Every row comes from one small tree of marks. Brackets hold a mark, then the marks that hang from it, in alphabetical order. Every link used is in the known rows. Which tree was each row made from?
Known rows
[veko rugub]: [ 0.57  0.84  0.23 -0.70 -0.09 -0.22 -0.49  0.67  0.61  0.46  0.28  0.32
 -0.02  0.04 -0.65 -0.44 -0.30 -0.10  0.22]
[volota [dute [buke sevum] pituv tugid]]: [-0.52  0.36  0.64  0.54  0.57 -1.35 -0.81 -5.82 -2.10  0.52 -2.01 -0.27
 -0.69  0.49 -1.47  0.94  1.10  0.38 -1.69]
[veko [rugub [buke [dute tugid] sevum] tonime]]: [ 0.35  0.75  1.04 -2.34  0.38 -0.21 -1.21  0.59  1.63  1.09  0.25  0.27
 -1.03  0.47 -1.23 -1.84  0.01 -0.40  0.65]
[buke dute]: [-0.30 -0.63  1.07 -0.64  0.04  0.11 -0.08 -0.62  0.55  0.20  0.03 -0.14
 -0.83 -0.16 -0.67  0.05  0.05 -0.54  0.80]
[veko [rugub tonime]]: [ 0.51  1.23  0.19 -1.34 -0.24 -0.21 -0.71  0.69  0.74  0.82  0.23  0.34
 -0.26  0.48 -0.58 -0.93 -0.33  0.01  0.08]
[rugub [buke [dute pituv volota] sevum] tonime]: [-0.27 -0.33  1.50 -1.68  0.33  0.02 -1.25 -0.75  0.30  0.95 -0.31 -0.25
 -1.16  0.43 -1.00 -1.55  0.59 -0.42  0.38]
[tonime [rugub [buke [dute pituv tugid] sevum]]]: [ 0.81  0.28  0.95 -1.06  0.58  0.11 -0.73  0.28  1.10  0.78 -0.41  0.22
 -1.00 -0.06 -1.34 -0.60  0.28 -0.27  0.92]
[patob [volota dute]]: [-0.21  0.15 -0.34  0.68 -0.57 -1.33  1.32 -2.53 -0.51 -0.20 -0.21 -0.63
  1.06  0.21  0.51  0.27  0.16  0.22 -0.74]
[dute buke pituv [tugid sevum] volota]: [-0.75  1.10  2.38  0.83  1.63 -1.13 -1.88 -6.33 -3.39  0.79 -2.91 -1.19
 -0.31  0.90 -2.32  2.23  1.59  0.16 -3.23]
[dute buke]: [-0.16  0.59  0.59 -0.29  0.31 -0.18 -0.70 -0.40 -1.24  0.25 -0.69 -0.25
 -0.02  0.72 -0.93 -0.10  0.20  0.31 -1.32]
[rugub [buke [dute pituv tugid volota] sevum] tonime]: [-0.38 -0.07  1.67 -1.67  0.65 -0.19 -1.40 -1.80  0.01  1.07 -0.63 -0.31
 -1.34  0.49 -1.20 -1.18  0.85 -0.42  0.08]
[veko [rugub [buke dute sevum] tonime]]: [ 0.42  0.55  0.93 -2.34  0.14 -0.05 -1.12  1.38  1.83  1.02  0.46  0.31
 -0.93  0.45 -1.11 -2.10 -0.15 -0.39  0.86]
[rugub [buke [dute tugid] sevum]]: [-0.21 -0.69  1.18 -1.41  0.86  0.01 -0.71 -0.12  1.35  0.38  0.03 -0.12
 -1.10  0.03 -0.94 -1.32  0.50 -0.56  0.80]
[rugub [buke dute] tonime]: [ 0.09 -0.10  0.87 -2.18  0.17  0.19 -0.87  1.21  0.99  0.71  0.40  0.01
 -0.72  0.27  0.10 -1.63  0.07 -0.14  0.19]
[buke sevum]: [-0.45 -0.43  0.15 -0.26  0.17  0.12 -0.06 -0.44  1.06  0.11 -0.20  0.04
 -0.79  0.44 -1.08 -1.00  0.20 -0.41  1.05]
[volota [dute buke pituv [tugid sevum]]]: [-0.49  0.51  0.84  0.44  0.91 -1.42 -0.92 -5.81 -1.63  0.48 -2.17 -0.48
 -0.46  0.55 -1.15  1.36  1.09  0.47 -2.31]
[buke [dute volota] sevum]: [-0.66 -1.14  1.67 -0.36  0.03 -0.08 -0.43 -2.39  0.35  0.34 -0.50 -0.36
 -1.34  0.52 -1.92 -0.79  0.43 -1.09  1.62]

Which tree is each row?
[-0.70 -0.27  2.29  0.13  0.96 -0.55 -0.93 -4.75 -0.92  0.58 -1.56 -0.83
 -1.06 -0.02 -1.62  1.68  1.03 -0.65 -0.54]
[buke [dute pituv [tugid sevum] volota]]
[ 0.97  0.00  0.71 -1.27  0.24  0.28 -0.52  1.55  1.71  0.61  0.07  0.33
 -0.84  0.09 -1.06 -1.35 -0.06 -0.36  1.40]
[tonime [rugub [buke dute sevum]]]
[ 1.02  0.49  0.87 -0.92  0.51  0.05 -0.71  0.51  0.60  0.73 -0.31  0.20
 -0.63 -0.31 -0.81 -0.12  0.18 -0.07  0.39]
[tonime [rugub [buke [dute pituv tugid]]]]
[ 0.97  0.34  0.92 -1.32  0.70  0.02 -0.69  0.91  1.68  0.63 -0.25  0.13
 -0.66  0.12 -0.80 -0.66  0.05 -0.24  0.58]
[tonime [rugub [buke [dute [tugid sevum]]]]]
[-0.97 -0.62  2.17  0.09  0.73 -0.44 -0.83 -4.99 -0.90  0.69 -1.45 -0.60
 -1.67  0.13 -2.50  0.74  1.15 -0.93  0.63]
[buke [dute pituv tugid volota] sevum]
[ 1.08  0.40  1.10 -0.66  0.42 -0.09 -0.85 -0.13 -0.08  0.75 -0.48  0.10
 -0.52 -0.20 -0.89 -0.03  0.28 -0.15  0.28]
[tonime [rugub [buke [dute pituv tugid volota]]]]
[ 0.91  0.37  1.29 -0.82  0.71 -0.12 -0.94 -0.27  0.64  0.75 -0.67 -0.02
 -0.62  0.02 -1.04 -0.08  0.34 -0.24  0.19]
[tonime [rugub [buke [dute pituv [tugid sevum] volota]]]]
[-0.01  0.05  0.24 -1.93  0.26  0.19 -0.85  1.39  1.41  0.66  0.24  0.12
 -0.70  0.71 -0.21 -2.39  0.17 -0.06  0.38]
[rugub [buke sevum] tonime]
[-0.02  0.17  1.03 -2.19  0.52 -0.03 -1.00  0.23  0.70  0.82  0.07 -0.06
 -0.90  0.31 -0.09 -1.29  0.30 -0.14 -0.11]
[rugub [buke [dute tugid]] tonime]
[-0.43  0.01  1.33 -2.07  0.78  0.04 -1.21 -0.87  0.92  1.03 -0.40 -0.18
 -1.50  0.31 -1.09 -1.31  0.71 -0.31  0.24]
[rugub [buke [dute pituv tugid] sevum] tonime]
[-0.29  0.98  1.59  0.50  0.78 -1.06 -1.37 -4.45 -3.67  0.52 -1.84 -0.71
  0.02  1.13 -1.55  0.94  0.92  0.11 -2.29]
[dute buke tugid volota]
[-0.13  0.04  1.54 -1.97  0.70 -0.28 -1.32 -0.88  0.50  0.84 -0.36 -0.36
 -0.82  0.69 -0.37 -1.20  0.50 -0.33 -0.36]
[rugub [buke [dute [tugid sevum] volota]] tonime]
[ 1.11  0.31  0.19 -0.97  0.22  0.22 -0.48  1.87  1.39  0.53  0.04  0.41
 -0.44  0.18 -0.73 -1.37 -0.09 -0.09  1.00]
[tonime [rugub [buke sevum]]]
[-0.64  0.68  0.35  0.77  0.12 -1.60  0.66 -4.70 -1.65  0.18 -1.28 -0.96
  0.57  0.44 -0.74  0.96  0.83  0.34 -1.72]
[patob [volota [dute [buke sevum] pituv tugid]]]
[-0.24  0.17  1.75 -1.66  0.84 -0.28 -1.48 -1.64 -0.05  0.99 -0.70 -0.45
 -0.88  0.36 -0.58 -0.53  0.75 -0.21 -0.74]
[rugub [buke [dute pituv [tugid sevum] volota]] tonime]
[ 0.99 -0.04  0.92 -1.02  0.17  0.12 -0.67  0.90  1.08  0.63 -0.10  0.21
 -0.74  0.22 -1.16 -1.27  0.02 -0.43  1.30]
[tonime [rugub [buke [dute volota] sevum]]]
[-0.21 -0.19  0.12  0.10 -0.12 -1.00 -0.42 -3.21 -0.83  0.18 -1.04 -0.02
 -0.35  0.86 -0.91 -0.58  0.39  0.22 -0.69]
[volota [dute [buke sevum]]]
[-0.48  1.21  1.97  1.17  1.04 -1.10 -1.70 -6.05 -4.87  0.78 -2.52 -0.93
 -0.11  0.49 -1.99  2.33  1.47  0.34 -3.08]
[dute buke pituv tugid volota]
[-0.14  0.19  0.35  0.68 -0.01 -1.07 -0.58 -4.09 -2.22  0.31 -1.45 -0.19
 -0.05  0.19 -0.68  0.87  0.67  0.57 -1.77]
[volota [dute buke pituv]]
